Each row comes from the steps of one path. Every step used is in the known rows, and no mark comes twice. Write the path behind each row, first mark first.
(in the rows, 128 means zero)
Known rows
sigo mabes tipod kuzat: [141 119  90 128 105 124  90 100 127 121 139 146  81 170 171 114 135 140
 144 121 105 112 154 153 148  80 150 151 143 122 181 146 155 163 119 142
 130  96 145 164 105 164 129 107  87 126  90 141 114  89 149 111  96 196
  72 142 169 101 121 135 107 174  98 145 107 101 144 122  95 145 149 131
  93 104 142 113  77 105]
dofin kuzat pumum mabes: [ 99 122 117 106 134 133 114  94 135 170 133 151 147 161 160 126 148 115
 166 113  92  71 145 151 114 117 130 155 160 119 153 119 109 152 176 160
 115 127  62 173 129 150  99 154  90 180 154 127  95  84 183 104 129 164
 120 111 143 117 171 138 124 177 150 149 123 169 135  88 137 132  99 145
 156 138 133 164 103 166]
sigo kuzat tipod mabes: [127 123 118 123 137 139 143 105 156  99  89 156 127 119 179 138 127 139
 143 159 119 152 162 134 122  90 132 166 153 118 146 115 147 155 165 160
 139  98 122 154 126 141 107 127  88 149  91 148 135  74 149 126  89 198
 118 111 180 131 153 122 137 153 124 144 101 117 121  85 136 145 120 115
 126 123 135 144  99 121]
sigo mabes dofin kuzat tipod: [177 115 113 130 119 107  99 103 136 136 107 127 106 185 172 111 102 122
 143 126 105  89 196 167 157  86 166 198 162 114 189 131 150 172 156 157
 123 125 116 184 136 178  81 100  79 192  94  87 126  84 166 127  82 173
 102 100 178 109 173  72  98 199 135 156 130 170 117 105 176 129 149 111
 130 108 133 163 111 118]
tipod kuzat: [125 141 101 124 138 130 117 127 142 125 129 145 106 147 141 112 136 127
 134 105 109 130 139 142 138 109 138 132 139 109 136 141 116 148 123 144
 130 100 115 128 117 147 146 142 117 134 112 123 122  81 162 118 120 162
  74 132 165 128 124 149 136 162 120 143 129 131 120 153 124 140 120 142
 139 124 161 128  95 125]
mabes kuvub: [126 161 123 129  98 118 123 150 132 131 145 154 139 154 140 110 136 142
 134 120 128 141 161 142 134 124 120 122 156 117 142 128 167 158 137 126
 122  98 132 114 155 147 103 143 125 167 103 129 145 116 163 115 129 164
  89 100 142 132 150 157 151 161 140 115 111 126 120 134 151 120 146 136
 131 124 114 149 107 112]
sigo kuzat dofin: [117 159 104 146 102 129 154 105 118 141 107 154 134 150 170 123 122 130
 131 142 137 123 170 134 100 128 115 146 144 137 122 108 128 163 122 181
 111 115 153 161 121 149 141 141  92 158 143 121 135 102 124 142  77 209
 123 136 156 116 145 111 140 162 122 139 148 131 143 157 135 120 168  91
 128 124 144 166  95  93]
tipod mabes: [106 130 123 134 133 136 101 123 142 101 124 166 130 128 160 107 143 129
 124 139 107 139 159 135 135  98 157 137 166 125 135 136 138 138 175 138
 126 116 106 139 138 132 133 160 115 161  99 143 106 110 158 130 136 143
 102 129 169 116 121 162 140 172 131 152 112 138 121 108 122 158 104 132
 156 134 133 145  71 133]
dofin kuzat sigo mabes tipod: [163 128 109 159 133 116  88  88  96 184 119 105  95 194 215 145 150 133
 127 122 114  67 157 154 132  79 182 175 187 132 166 137 153 158 155 168
 130 134 109 155 131 148 111  93  53 172 141 104 120 113 167 118 102 167
  99 158 180  74 170 134  88 187 108 112 104 141 146  86 142 140 166 130
 117  92 135 179  60 126]
dofin kuzat: [132 148 112 151 135 129 115 119 112 135 129 134 143 153 163 129 144 131
 116 103 115 100 141 145 145 130 158 147 169 117 142 120 115 148 154 144
 116 113  92 146 124 126  96 109 112 180 137 112 117 126 159 127 117 158
 114 127 162 101 167 131 117 175 136 136 114 161 119 114 154 141 143 141
 170 121 136 166 104 128]
tipod mabes sigo kuzat pumum: [ 92 121 119 132  94 164 128  87 161 133 120 170 139 155 172 143 148 155
 177 148 109 118 170 130 122 108 114 149 162 110 138 134 156 157 132 172
 142 123 104 152 126 132 118 155  88 193 125 145  99  96 140 128 104 176
 126 116 192 137 133 131 110 176 147 122  76 107 166  94 126 137 132 123
 115 145 110 183  72 160]
kuvub mabes tipod kuzat pumum: [132 135 106  82  94 171 122  94 148 132 108 138 112 156 176 127 145 145
 173 111  78 122 125 137 109  97 123 123 124 106 174 154 141 154 101 142
 131 100 118 118 107 187 131 136  95 132 104  92 106  73 190 111 137 214
  68 145 137 103 114 179  93 176 144 130 119 124 117  96  99 137 129 162
  93 124 124  95  87 131]
sigo mabes dofin: [143 124 127 147  94 134  72 117 142 123 140 157  92 165 140  83  98 126
 153 132 136  94 191 139 142 109 136 157 141 137 159 123 162 153 128 169
 115 123 143 177 132 148 133 137  95 179  96  96 130 125 137 135 102 153
 110  98 166 116 112  96 120 180 120 156 124 139 118 158 137 134 159 100
 133 128 131 144  92  92]
dofin kuzat tipod mabes sigo: [137 113 115 133 121 124 102  98 144 131  91 130 151 176 193 151 136 143
 118 113  95 102 152 177 161  82 185 194 190 105 173 155 138 174 191 143
 141 141  93 139 145 142  62 100  96 164 121 118 117  89 151 106 117 185
 103 111 186 112 170 126  85 180 120 134  96 157 137  58 163 150 123 124
 137 110 141 204  92 181]
dofin kuzat pumum: [120 145 123 119 132 145 139 102 124 160 128 142 165 149 168 121 154 145
 159 104  96  97 149 142 122 128 137 136 154 106 160 116 131 152 150 154
 130 124  79 142 133 121  91 137 100 187 140 100  81 117 184 114 114 156
 109 134 159 114 171 129 110 188 150 126 119 176 122 101 136 142 135 149
 134 126 118 180  93 147]
tipod mabes dofin kuzat: [137 127 120 148 105 119  56 106 132 135 116 159 133 145 157 121 139 121
 135 127 100  84 180 169 158  92 165 157 181 111 159 134 109 146 175 152
 118 135  81 145 135 135 118 164  88 189 114 108 108 124 153 128 121 164
  83 115 186 121 134 130 126 195 122 136 111 190  98 117 177 157 123 135
 175 136 139 171  91 123]
kuvub mabes sigo kuzat dofin: [119 136  85 152  81 147 148 104 113 153  92 136 115 190 168 140  99 119
 144 122 139 122 172 146 107 139 108 166 165 123 152 142 165 201 102 183
 116 141 160 157  95 183 129 117  61 184 174  92 154 128 122 156  82 232
 105 123 153  81 148 116  98 173 131 134 140 140 142 128 155 107 190 100
 146 157 148 165  94 140]
mabes sigo kuzat: [117 133 110 163 100 151 140 119 125 124 114 137 123 175 145 145 139 152
 151 138 139 135 139 131 146 132 117 157 163 112 136 148 160 173 102 162
 144 117 133 160  97 130 119 100 108 168 155 124 131 128 111 139  92 184
 106 113 177 129 137 112 105 167 130 124 104  95 161 128 143 119 167 106
 138 135 146 184  93 113]
dofin kuzat tipod mabes kuvub: [145 136 110 118 124  90 106 115 131 135 109 163 159 148 186 150 147 134
 130 125  96 131 167 178 156  79 170 155 177  95 173 129 133 173 186 140
 115 110  97 115 171 164  43 133  96 183  72 131 136  76 197  97 120 190
  85 103 169 123 195 163 129 164 134 139  86 161 102  56 166 148 117 163
 124 115 116 170 107 156]
kuzat tipod mabes: [141 118 128 121 139 133 114 110 165 100 103 151 136 125 174 140 130 132
 121 138 112 144 155 142 121  97 160 150 152 132 160 136 152 157 187 152
 143 115 116 135 152 143 109 139 114 139  76 139 127  78 174  97 124 170
 101 114 165 123 134 139 133 158 127 142 104 138 102  95 135 152  95 130
 136 111 132 147  85 131]
kuzat pumum mabes sigo: [ 84 121 135 108 111 158 125  98 140 145 122 147 141 178 145 137 146 126
 178 111 111 101 138 138 120 121 114 158 135 131 133 158 153 163 145 161
 154 144  97 156 122 133 112 160 102 172 152 133 117 103 147 107 143 177
 127  90 144 116 132 137  98 165 155 148 139 142 178 122 124 117 100 135
 153 160 121 182  96 162]
pumum kuzat sigo mabes kuvub: [136 151 116 139 125  89 110 119 124 155 154 158 103 184 153 114 134 112
 145 119 142 107 177 143 135 101 140 162 187 118 121 134 182 190 129 157
  90 105 116 138 142 173 121 161  70 157  83 133 148  93 178 130 105 156
  94 101 150  81 179 159 145 178 137 110 101 107 142 102 112  82 143 112
  75 113 131 175  99 140]
dofin kuzat tipod mabes: [147 124 120 122 149 118 101 106 146 126  98 136 146 134 193 150 146 128
 117 124  92 118 161 169 144  79 181 164 174 106 170 121 129 147 203 132
 126 121  83 135 152 143  83 122  98 172 102 122 118  80 179 101 128 166
  98 123 185 113 171 130 124 172 123 137 102 179 107  69 165 159 101 144
 151 122 148 167  99 159]
kuvub mabes sigo kuzat: [124 121 116 149  81 156 132 131 132 136 101 131  95 183 150 144 124 122
 150 111 128 130 144 146 129 133 123 160 156 111 154 154 166 176  92 146
 129 128 122 168  97 171 121  97  72 176 164  97 142 116 118 166 116 195
 100 111 150  90 137 133  87 172 146 135 100 116 129  93 125  97 177 125
 143 161 144 143 104 148]

Write each row's path
[ 79 136  97  70 109 124 116  93 153 150 140 188 129 155 143 113 145 114
 177 111  74 113 147 157 127 106  87 128 142 110 145 142 137 170 134 150
 120  84  98 121 133 190 112 189  89 169  95 150 130  46 201  99 134 191
  77  77 142 147 153 175 146 156 155 126 126 133 145 124 131 136  92 165
 114 134 119 137 119 147] | tipod kuzat pumum mabes kuvub
[126 150 115 149  85 111 100 125 130 137 168 162 112 161 141  91 122 132
 136 123 138 129 182 144 149 116 128 147 156 121 164 133 180 164 123 145
 118  84 148 151 157 161  98 133  84 182  92 138 137 107 168 135 116 151
 113 110 143 108 170 140 144 172 131 150  95 114 133 125 129 124 154 118
 116 128 102 150  97 129] | sigo mabes kuvub
[138 128 146 124 103 130 102 120 158  90 103 151 130 130 167 127 117 122
 150 139 123 129 195 149 137  90 158 156 137 129 168 132 135 161 176 154
 141 116 113 135 156 151 113 156 119 154  69 109 129  91 166  98 122 177
  89  95 186 154 112 127 129 166 122 145 122 166 102 121 173 154  99 125
 141 125 138 161  86 109] | kuzat tipod mabes dofin
[138 126 121 124 137 148 178 121 156 114  79 139 121 137 168 149 121 143
 143 139 141 148 151 137 124 111 120 148 136 117 155 112 154 161 125 152
 139  88 132 174 115 163 107  93  93 143 109 112 137  76 153 131  98 201
 105 123 164 143 175 105 112 143 136 138 108 112 117  96 128 122 147 101
 123 107 138 138 112 103] | sigo kuzat tipod
[138 122 130 123 100 140 117 107 158 101  73 175 122 136 170 134 123 127
 152 156 128 135 187 141 129  86 141 164 156 102 164 110 137 156 146 167
 145 115 122 163 126 159 121 146  95 166  78 115 141  71 150 127  79 199
  94  93 192 150 131 117 119 157 122 142  95 143 107 115 167 128 115 103
 131 120 137 142  95  86] | sigo kuzat tipod mabes dofin
[ 81 126 135 120 123 151 155  98 156 144 111 170 128 148 153 131 156 116
 187 132 107 108 150 125  98 128  95 143 142 119 132 121 145 156 142 169
 136 113  94 188 108 150 136 166  77 175 148 155 125  63 155 142 105 199
 124 102 146 132 165 123 132 153 154 154 118 124 151 106 107 102 121 111
 132 155 117 134 115 125] | sigo kuzat pumum mabes
[141 124 113 134 108 126  78  89 127 150 121 136  68 190 162  99 128 108
 131 121 115  84 179 163 118  76 140 153 151 119 135 163 140 175 114 187
 120 114 121 146 128 183 189 161  78 168  90  99 115  95 161 135  99 148
  72 110 193 120 118 119 104 196 121 123 134 151 148 170 151 134 147 116
 117 127 173 152  74 121] | tipod kuzat sigo mabes dofin
[ 96 128 134 113  98 171 134  90 156 137 104 169 126 162 143 128 137 107
 198 136 117 103 172 128 104 116  88 153 138 138 136 108 134 169 129 177
 126 120  94 192 105 157 139 189  70 173 130 128 117  81 145 135 106 197
 117  89 163 151 143 125 119 157 149 152 116 137 149 134 147 102 126 119
 138 148 124 134 121  97] | sigo kuzat pumum mabes dofin
[144 129  92 119  95 135  99 119 135 122 104 133  98 160 169 136 126 123
 138 104  98 129 132 146 138  89 142 137 145 115 194 154 131 154 109 134
 122 104 114 126  99 191 138 119  95 124 108 110 132  84 163 115 125 214
  50 143 150 101 117 173 100 176 134 137 119 111 104  86 118 140 143 157
 121 128 146  80  93 102] | kuvub mabes tipod kuzat
[105 123 116 149 110 133  92 113 140 125 126 158 124 160 151 122 138 142
 126 126 116 113 157 142 149 104 152 159 168 122 135 158 149 150 162 134
 145 134  99 128 139 126 111 144 119 171 117 134 117 127 126 120 135 154
 103  96 179 115 114 154 110 162 115 137 100 131 159 109 142 154 128 123
 163 137 143 184  70 151] | tipod mabes sigo
[174 119 112 126 105 138 108 121 135 134  71 129 117 173 166 141 109  93
 147 103 101  99 165 155 135 111 173 164 154 107 186 119 135 183 151 152
 114 136  92 151 124 197  81 100  76 177 121  42 143  90 174 120 116 190
  90 102 165 108 161 127  92 195 140 139 126 201  80  81 181 122 145 127
 160 141 125 136 124 121] | kuvub mabes dofin kuzat tipod
[144 122 133 141  77 147 103 134 139 117 110 140 111 159 137 103 111 101
 145 109 124 125 161 134 122 128 134 147 137 116 159 123 139 156 118 143
 119 136 108 145 121 182 134 139  93 166 122  66 132 114 148 139 137 162
  85  94 149 116 105 138 121 183 150 146 129 169  99 120 160 112 155 134
 169 148 135 113 101 100] | kuvub mabes dofin
[114 123  81 117 109  96 108  75 125 149 113 167 117 164 192 138 136 109
 147 125  93  98 143 153 124  91 132 143 160 154 150 154 110 176 143 160
 119 117 140 144 111 180 150 166  97 117 119 141 141  66 150  89 112 252
  58 130 144 105 118 172 115 153 104 145 162 128 162 154 147 158 112 120
 138 122 157 121  98 102] | pumum mabes tipod kuzat dofin
[162 130 121 166 147 112  87  97 101 174 128 114 115 184 187 112 139 126
 105 124 113  74 165 158 125 104 168 170 190 118 143 141 146 171 162 177
 107 126  95 167 125 144 126 106  62 189 145 102  99 126 162 143 100 135
 111 137 174  67 180 121 103 200 127 124 117 162 146  97 131 129 160 122
 135 114 152 185  74 167] | dofin kuzat sigo mabes
[112 161  78 115  99 110 119  92 122 138 120 139 114 160 189 131 135 137
 133 117 107 102 149 143 122  98 124 139 147 137 157 143 116 167 116 155
 119 114 150 123 120 165 136 137 114 136 110 117 133  91 150  97 109 228
  62 152 158 119 120 160 108 157  96 125 156 132 149 165 149 157 141 130
 121 104 158 139  84  89] | mabes tipod kuzat dofin
[ 93 108 115 154 109 145 132 111 139 132 107 158 109 181 144 143 136 115
 148 139 132 116 144 141 144 110 109 169 168 130 127 156 151 189 126 153
 122 135 119 179  95 150 135 124  79 172 159 158 155 104 111 137 103 206
 120  88 162 112 143 131 115 151 130 161 114 102 176 114 144 115 143  96
 153 160 151 154 110 126] | pumum mabes sigo kuzat
[135 125 137 147 124 136 108 103 122 152 130 114  93 172 169  93 123 127
 131 134 141 100 178 150 102 111 156 155 172 146 131 139 172 154 148 179
 129 119 133 156 135 138 146 129  75 160 125 111 107 125 157 140 118 122
 112 118 171  92 148 122 120 189 133 127 126 125 156 132 113 124 152 112
 125 113 158 174  72 148] | kuzat sigo mabes
[140 140 130 147 150 121 119 101 106 180 107 115 134 180 188 124 147 130
 106 111 121  95 145 150 128 115 159 161 180 112 139 139 121 156 156 157
 115 127  79 125 133 133 127 119  97 173 146  96 106 133 148 123 133 144
  81 124 171  88 176 138 107 179 134 103 131 175 133 107 164 133 137 138
 156 114 157 197  83 139] | dofin kuzat sigo
[119 111 135 128 122 134 108  99 152 106  97 142 144 144 173 147 125 145
 141 131 114 137 163 147 144  91 163 157 161 121 155 165 160 173 169 150
 160 130 111 125 143 143  90 115 116 158 103 125 124  82 148 110 130 173
 101 102 182 118 142 140  97 166 119 133 108 136 137  90 148 149 108 118
 145 130 139 196  80 172] | kuzat tipod mabes sigo
[139 113 125 103 133 117 102 121 170  79 107 182 134 138 155 124 127 117
 159 145 132 133 174 138 140  78 149 180 140 127 150 121 136 153 158 148
 118 125  99 138 128 163 112 173 115 139  51 110 156  53 165 107 123 181
  84  98 186 134 116 130 133 155 126 137 115 156 111 104 151 114  94 109
 121 125 143 148 107 105] | pumum kuzat tipod mabes dofin
[128 128 136 133 152 108 107 114 132 152 146 142  94 175 160 111 133 104
 136 128 142  99 171 133 110  97 140 160 174 139 108 145 168 169 134 176
 105 123 117 170 106 138 149 143  68 138 109 124 123  92 161 137 113 136
 109 124 161  69 156 121 145 169 118 126 111 123 143 117  97 100 140 102
 110 108 157 158  80 143] | pumum kuzat sigo mabes
[138 150  92 138 104 101 103 107 111 165 143 147  88 185 171 105 129 120
 118 113 106 107 176 171 127  82 133 140 170  97 150 164 173 192 120 162
 114  91 123 124 136 179 135 150  68 171  79 130 139  86 186 128 110 157
  62 109 177 107 157 154 132 178 125 113 100 111 146 139 117 129 145 140
  92 104 151 166  91 162] | tipod kuzat sigo mabes kuvub
[110 143 100  93 116 153 128  82 148 130 115 148 126 156 179 134 163 157
 185 111  90 109 132 135 113  89 123 131 109 120 171 142 147 153 112 149
 141 109 111 125 120 153 116 144 125 134  96 125  88  67 191  92 125 209
  76 138 148 132 126 160  95 173 128 115 125 112 129 128 115 166 119 148
  84 108 121 132  81  95] | mabes tipod kuzat pumum
[125 153 102 121 134 102 138 130 128 131 138 167 148 153 151 120 124 123
 143 137 141 115 159 135 109 125 118 161 151 148 102 122 134 175 130 171
 105 120 124 151 117 153 140 167 108 145 120 119 152 104 154 111 105 184
  99 132 146  84 145 127 151 156 119 126 149 152 128 150 129 112 133 104
 130 116 145 145 106 106] | pumum kuzat dofin
[ 94 115 147 101 106 156 124  86 162 137 124 167 143 164 133 106 140 107
 192 128  99  90 163 129 114 105 110 135 135 135 145 119 133 146 148 169
 113 139  94 166 128 160 121 193 104 175 118 112 117  87 171 108 147 170
  86  82 160 151 113 127 125 159 153 147 143 168 145 137 149 112 102 136
 152 145 113 139 102 118] | kuzat pumum mabes dofin
[153 132 137 146 118 125  91 106 113 176 105 122 127 199 172 122 142 119
 128 112 113  76 164 155 128 110 165 159 169 111 131 140 122 175 134 168
 116 150  87 136 126 143 135 136  95 181 124  67 110 130 157 128 118 161
  76 119 198 120 151 125  98 192 134 109 142 198 121 137 200 130 142 121
 163 124 148 212  76 112] | mabes dofin kuzat sigo
[137 121 111 132 135 130  97 101 116 155 125 126  82 175 175 105 128 112
 112 115 109  91 161 157 114  87 152 147 156 119 136 165 153 168 134 173
 108 108 119 144 121 166 170 142  77 148 105 126 108  88 167 132 101 150
  84 134 181  91 152 141 121 192 121 129 129 110 144 145 111 141 148 126
 107 117 182 154  67 159] | tipod kuzat sigo mabes
[153 138 137 146 114 116  60 102 118 168  90 144 122 182 188 122 156 113
 125 113 105  73 181 174 125  84 171 161 188 129 141 134 102 163 179 158
 104 152  65 127 145 142 147 168  86 173 114  97 103 131 154 134 121 158
  67 105 210 111 151 153 101 193 125 110 102 193 114 112 195 154 120 139
 170 140 157 204  65 138] | tipod mabes dofin kuzat sigo
